What can hang from each mark:
R: J L
H: B J Y
J: B L R Y
B: H Y
Y: B H J
L: J R

Each row was made from one small tree. The marks that hang from a mark follow it in brackets, in alphabetical order. Every link used is in the known rows. Write each row's tree.
Known rows:
Y[H J[B R]]: [-21   4  25  10   8  -2  19   9   1  16 -27 -25  16 -41  24   7   8  30
  -6 -13 -21 -16 -14  23]
H[B Y]: [  6   5  12  -3   8  -1 -12  -5 -19 -19   7   8  10 -18  -7   3  -1  36
   5  -1   0  35  26 -29]
Y[B]: [  5   6  12  -4  11  -1  -3  -8   2   7   8  -6 -11 -29   6   9  -3  16
   1   4  -5  18  -8  -1]
H[J[R] Y[B]]: [  9   8  17  13  11  -8  31  -5 -11 -18   8   9 -11   9  -2  13  11  37
 -11 -17  -5  25  12 -35]
Y[B[H] J[L R]]: [-13  12  32   6  20   5  17 -23   3  17   9   7  -5 -77  31  13   7  35
 -10 -25 -20 -26 -14  25]
J[B L R Y]: [  7 -12  15 -16  30  13  20 -10 -31 -10 -16 -32  -5 -72  -1  12  23  73
  -4 -20 -28 -39  25 -53]
L[J[B Y] R]: [  3 -37  15  -2  15  -7  -9  -9 -13 -11  12 -58  -4  18   0  14  14  21
 -20  -8  12   2  20   0]
J[B[H Y] L R]: [  2  -4  21  -4  28  17  11 -20 -32  12 -11 -11  -9 -72   7  12  15  65
   0 -30 -16 -72  17 -21]
L[J[B Y[H]] R]: [  1 -36  22   2  13  -6 -10   0 -12  -8   0 -64  -1   9   5  12  11  26
 -19  -7  16  -6  13  12]
H[B[Y] J[L R]]: [ 12   6  19   6  18   2  30 -23 -22  15  12 -11  25 -30   0  13  10  37
 -11 -29  -5 -17   2 -35]
B[H]: [ -3   0  11   8   3   4  -7 -15  -1   7   5  14  -6  10  12   1  -3  11
   4 -13   9 -29  -5  24]
B[Y[H[J[L]]]]: [  1   1  15  -5   9   4  13  17  -8  13 -18 -24  -1 -10  -1   9  -8  22
  -5 -14  24 -26  -3  13]
B[H Y[J[L]]]: [-14   5  20  -8  14   7   2  -9  -6  17   2  -1 -10 -18  14  14  -8  25
  -5 -31  21 -44   3  41]
B[Y[H J]]: [-17   8  17  -8   5  -1   4  20   1  15 -19 -28   1 -14   7  12 -10  17
  -6 -11  16 -10  -2  41]
R[L[J]]: [  3  -8   4 -14  11  13 -11  -4  -7   5   6  -1   1 -14   7  -3 -12  -4
 -13  -6  -7 -29   3  57]
J[R[L] Y[B H]]: [ -2   5  27  -7  22  12   8   8 -13  -4 -20 -30  -7 -62   7   4   6  62
  -8  -5 -24 -28   8  43]
L[J[B[Y]] R]: [  2 -31  14   2  12  -6 -12  -9 -13   1  12 -50  -4  13   1  13  10  10
 -19  -9  16  -7  16  10]
R[L]: [  1  -5   0 -11  10  17  -1  -1 -11   4  -1  10   0 -34   4  -9 -10   4
  -5  -2  -7 -29  -1  49]
R[L[J[Y]]]: [  4 -11   6 -21  16  13 -11  -2 -10  -2   5 -12  -2  -9   4   0 -11   8
 -14  -8  -4 -26  11  53]
Y[H[J[L]]]: [  4  -4  18  11   4   6  23  13  -1  12 -21  -9  12 -19  12  -1  -4  11
  -5 -10  13 -28 -24   6]
L[J[R]]: [ -1   0  10   5   2  -6  -7  -7   3  -1   8 -15   3  19   5   6  10  -1
 -14  -9 -15 -14  12  12]
R[J[Y[B[H]]] L]: [  7 -14  13 -12  24  10 -22 -12  -8   4  15  -2  -8   6  -1  10 -12  24
 -16 -18  -8 -19  -1  55]

Write each row's tree:
[  4 -15  12 -22  21  14 -11   0 -16   3  -6 -24   0 -20   7   3 -11  24
 -11  -7  -6 -30   7  46] | R[L[J[B Y[H]]]]
[  9  -2  10  10  13  -7  33  -6 -22 -18   0   3  -3  22  -4  13  15  41
  -8 -21  -9  14  19 -57] | H[J[B R] Y]
[-20   3  25   5  13   5  19   9  -5  18 -27 -20  16 -57  26   3   3  33
  -9 -14 -25 -29 -14  46] | Y[H J[B R[L]]]
[  5 -15  13  -9  20  11 -21   1 -10   4   0 -11  10   1  -3   4 -13  22
 -15 -14  -8 -21  -3  54] | R[J[Y[H[B]]] L]
[  7 -12  15 -20  25  17   5   4 -26  14 -23 -28  -4 -73   2  10  -2  47
   3 -13   5 -42   4 -26] | J[B[Y[H]] L]
[  3 -33  12   8   9  -7 -10 -12  -9  -1  15 -41   1  12   5   8  12   3
 -18  -6   9  -4   9   5] | L[J[B] R]
[  9 -14  15 -11  24  18   1 -15 -28  -1  -7   8 -11 -59   9   7   3  49
   5 -20   1 -41  11 -36] | J[B[H[Y]] L]
[  0  -1   9 -12  25  12   7  -9 -30  10 -11 -20  -5 -46  -2   8   9  50
  -4 -15 -30 -39  20   8] | J[B[Y] R[L]]
[-17   2  16   2  17   4  16 -18  -8  14   0   0   7 -33  23   8   7  27
 -10 -24 -28 -26  -3  32] | Y[J[B[H] R[L]]]
[  2  -1  22 -12  14   1  -2  13  -2  -4 -15 -36  -9 -24   3  12  -3  45
   0   2   5  10  -1   9] | J[Y[B H]]
[-15  -3  22  -2  13   7   4  -9  -7  14   4  -6  -9 -22  14  13  -4  24
  -8 -30  26 -46   4  45] | B[H Y[J[L[R]]]]
[  6 -15  11 -20  16  -5 -13  -7  -9  -4   5 -41  -3  27   1  19   3  22
 -10  -9  -2   6  18 -14] | L[J[B Y]]
[ 12   6  17  11  15   0  24 -16 -26 -14  14  14  19  -7  -2   5   7  42
 -10 -21 -13  15  17 -25] | H[B J[R[L]] Y]
[  0   4  22  -8  25  12   5 -13 -15  -6   1 -14 -14 -43   6   8   8  60
  -8 -14 -25 -30  15  37] | J[R[L] Y[B[H]]]
[ 14   0  20   5  20   1  34 -25 -20   1  12 -15  28 -26   2  11  16  45
 -12 -26 -13  -6   3 -47] | H[B J[L R Y]]
[  2  -4  13  -8  14  -5  -9 -10 -11   6   3 -34  -2  13   1  17  10  23
 -12 -14 -14 -15  21  -5] | L[J[B[Y] R]]
[-11   5   8 -16  11   3   9   6  -5  10  -4 -16  -3 -28   2  13  -6  15
  -9 -18  12 -15   8  17] | B[Y[J[L]]]
[  3  -7  19 -11   8  -4 -17   3   0  -2  -1 -39   8  20   5  11  -3  17
 -11  -5   6   2  10  16] | L[J[Y[H[B]]]]
[  5 -16  13  -3  13   4 -12   7  -2  -2  -5 -15   2   1  -5  10  -2  20
 -13 -17   4 -21  -3   2] | R[J[L Y[H]]]
[-11 -16  12  -2  15   3  20  -9  -8   8   1 -15   8 -57  17   8   8  15
 -13 -17  -4 -12  -6  -5] | Y[J[B L[R]]]
[  0  -9  21 -12  27  13  11   4 -28  -3 -29 -40   0 -51   5   7  12  73
  -4 -11 -30 -37  16  12] | J[B R[L] Y[H]]
[ -8  -1   7  -8   9  -4   5   7 -11 -19  -4   4  -7  -6   2  10   1  26
  -3 -10  -1  27  21 -18] | H[Y[J[B]]]
